Every row comes from one small tree of marks. The marks that hang from a mark follow it in brackets, in alphabetical order. Every link used is in the known rows. Which tree was each row made from?
Known rows:
nemuk(rumer(faku kekipe)): [-72   4   2  -7   4  49   4   1   3   0   8  -8 -25  -1  -6  -2  15  -7
   5  28   5]
rumer(faku kekipe(toruk) nemuk): [  2   7   8  -7   0 -12  -7  -3   3  18  -8   0   7  -9  13  27  -4  31
  -4   9  -3]
kekipe(toruk): [ 12  11 -11   8  -3 -18   3  -8   6   3   1   6  51  -4   6 -17  -4 -32
   4 -18  -4]
rumer(faku kekipe(mogeg) nemuk): [ -2 -17  12   3   3  32   3  -4  -3  13 -10   2  10   4 -14  38 -13  17
  -1   9  -2]
rumer(faku(pume) kekipe nemuk(mogeg)): [-26  -9  -6 -13   2 -35  -3  10 -14  -8  -1  -8 -24  13 -23  39  13  21
  -8  37   0]
kekipe(mogeg(nemuk(rumer(faku))) toruk): [ 17 -12  21  16   3  58  -5   3 -26  20   0   6  -5   3  12  -2 -33   8
   4 -18  -4]
nemuk(rumer(faku kekipe(toruk))): [-22  15   6  -9  -4  22   0   2   3   9   5  -7 -12  -8  17  -3  10  -2
   5  16   2]
pume(gifetuk): [-35 -12 -21  -4   6  42  -3  -2   8  -6  -3   9  48  -7  -5  -3 -23 -33
  10  -5  -4]
faku(pume): [-24   1 -28   7   1  -6   8   4   2 -10   6  -5  42  13 -29   6  12 -44
   2  -1  -9]
toruk(nemuk): [  4   3 -18   4   7 -40   3  -2   1  -5   0   2   6  -7 -17 -11 -15 -19
  -1 -32   5]
mogeg(kekipe(toruk) nemuk(rumer)): [ 20   8  14   9  -4   4  -5  -6  15  -4   1   7  -3  -4  24 -32   9  19
  -2   0  -5]
mogeg(kekipe(toruk) nemuk(rumer(faku))): [  1   6  22   5   0  44 -10   0  -7   2   0   0 -26   2  33  -9   8  42
  -3  11  -7]
kekipe(toruk(nemuk(rumer))): [ 32  19  -6   2   3 -52   2   1   2   3   7   1  -8 -21  13 -31 -26 -17
   4 -44   4]
nemuk(mogeg(kekipe(toruk)) rumer): [ 21  14   6   0  -6 -36   2  -8   7 -23  10   5  -5  -3  24 -43  20  -2
   2   6   3]
mogeg(kekipe): [-15   4  -8   7  -1  12   6 -11  20 -19  -1   2  31   8  -1 -12  29  -8
   0  10  -6]
toruk(nemuk(mogeg(kekipe) rumer)): [ 12   7   0  -5   4 -57   2  -2   3 -31   8   1 -49  -6   3 -38  10  11
  -3  -8  11]
rumer(faku(pume) kekipe nemuk): [-32  -2  -9  -9   3   4   0   9  -2   4  -4 -11  -2   9 -20  49  11  16
  -5  27  -8]
nemuk(mogeg(kekipe) rumer(faku(pume))): [-33   3  -3  -3   2  15   2  11 -18 -30  13 -14 -36  21  -2   4  36   7
   0  34  -5]
mogeg(nemuk): [-37 -12  -6  13   6  10  -4  -5   2   2  -2  12  15   4 -21 -16 -10  -6
  -4  -3   1]
toruk(nemuk(mogeg rumer)): [-10   3  -9  -2  10 -60   3   2 -11 -17  13   4 -43 -12 -15 -41 -18 -16
   0 -24  15]
gifetuk(pume): [-54 -15 -14  -6   4  40  -1  -4  15  -4   0   8  63  -3  -7  -2 -21 -39
  14   0  -1]
rumer(kekipe): [-37   0 -13  -2  -4  -5   6  -8  25  -5   0   2  27   1 -20  -6  22 -27
   1  19   5]
kekipe(mogeg): [  4 -14  -8  20   1  28  11  -8   1  -1   0   8  53   8 -22  -6 -11 -43
   6 -18  -4]

Which tree is each row?
[ 37   2   7   2 -11   1  12  -5  21   8   3   4  28  -6   5 -17   0 -37
   8  -6   2]	nemuk(rumer(kekipe(mogeg toruk)))
[ 92  -2  -5  11  -3 -45   6  -3  -4   9  -6   6  38  -5   4  -4 -32 -24
   2 -56  -2]	kekipe(mogeg toruk(nemuk))
[ 39   5   0 -21  -5 -74  -8   5 -14   0  -4  -4 -35  -4  14   9   1  22
  -7   0  12]	rumer(faku kekipe(toruk(nemuk(mogeg))))
[ 14 -15   5   6  -1  -6   8 -10  18   7  -9  10  32  -1 -24  14 -10  -7
  -1  -2   0]	rumer(kekipe(mogeg) nemuk)
[-38   0 -19 -10  -3  21   4  10   0  -3   1 -16   9  18 -21  37  32 -14
  -1  34  -6]	rumer(faku(pume) kekipe)
[ 26  -5   0  -2  -1 -20  12   1  14   0   3   0 -16 -11 -16 -11  -9 -24
   3 -22  10]	toruk(nemuk(rumer(kekipe(mogeg))))
[-36  -3   3   4   4  58  -4  12 -11 -12   4 -11 -36  19  -3  15  25  28
  -4  27 -12]	mogeg(kekipe nemuk(rumer(faku(pume))))
[ 37   2   7   9  -7 -15  -8  -9  15  -3  -8  10  25   4  20 -14  15  22
  -7   2  -7]	mogeg(kekipe(toruk) nemuk)
[-21   8   9 -15  -4 -15  -4   3  -9  -2   9  -3 -32  -4  15 -16  12   4
   2  25  10]	nemuk(mogeg rumer(faku kekipe(toruk)))
[-34   8  -4   0  15  16   0   7 -20   0   8  -7 -43 -11  -4  -6 -21   1
   2 -24   5]	toruk(nemuk(rumer(faku)))
[ 48  11 -16 -17  -8 -50  -2  16  -5   6  -4 -18  -8   4   7  41  13   6
  -6  -4  -3]	rumer(faku(pume) kekipe(toruk(nemuk)))
[ 56   3   9   7   4   8   3   7 -26  14   2  -3 -15  -8  16   2 -38  -3
   6 -49   0]	kekipe(mogeg toruk(nemuk(rumer(faku))))
[ 38  21  10  -3   2  -5  -3   3  -7  -4   1  -9 -35 -10  37  -3   2  31
   0 -19  -3]	mogeg(kekipe(toruk(nemuk(rumer(faku)))))
[-73  -7   8   8  14  66  -8   4 -20   7   6   2 -36   0 -10 -11 -17  14
   0   7   1]	mogeg(nemuk(rumer(faku)))
[-22   2  16  -6  -2  28 -10   5  -1  16   1   0 -31  -6  15  -5   0  23
  -2  19   3]	mogeg(nemuk(rumer(faku kekipe(toruk))))
[ 35  11  -3 -15  -4 -38  -5   4  -2  11  -7  -7 -12  -9  15  20  -1  17
  -4  -9   5]	rumer(faku kekipe(toruk(nemuk)))
[ 23  10   1  -4  -5 -51   0  -9  24  11  -7   7  30 -14   6   4  -3   8
  -3   0   0]	rumer(kekipe(toruk) nemuk)
[  2 -27  -1   0  -6  41  -1  12 -11   8  -8  -6   3  28 -27  47  11   3
  -5  25  -7]	rumer(faku(pume) kekipe(mogeg(nemuk)))
[ 56 -17  10   5 -13 -12  -2  -6  15  16 -11  12  35   5  -1   2  -6  -7
  -3  -3   0]	rumer(kekipe(mogeg(nemuk) toruk))
[ 55 -16   7  19  -5   4  -2  -6  -4  15  -8  16  47   6  -1  -6 -25 -12
   0 -26  -5]	kekipe(mogeg(nemuk) toruk)
[-49  -3  17   7   8  70  -7  -1  -6  -7   2  -1 -40   7   9  -7  14  38
  -3  22  -5]	mogeg(kekipe nemuk(rumer(faku)))
[-46  -1   3  -3   7  16  -3  -3   2   8  -7  -1  -7  -3 -10  28  -1  27
  -5  23   0]	rumer(faku kekipe nemuk)
[ 17   1  14  -1  -7  39   6   1  -2  14   2  -4   5  -1  13   7  -2 -12
   8   4   0]	nemuk(rumer(faku kekipe(mogeg toruk)))
[ 31   0  -7  -4   1 -70   0  -5   2 -30  -1   3 -21   2  -1 -18  15  13
  -7  -7   8]	toruk(nemuk(mogeg(kekipe)))
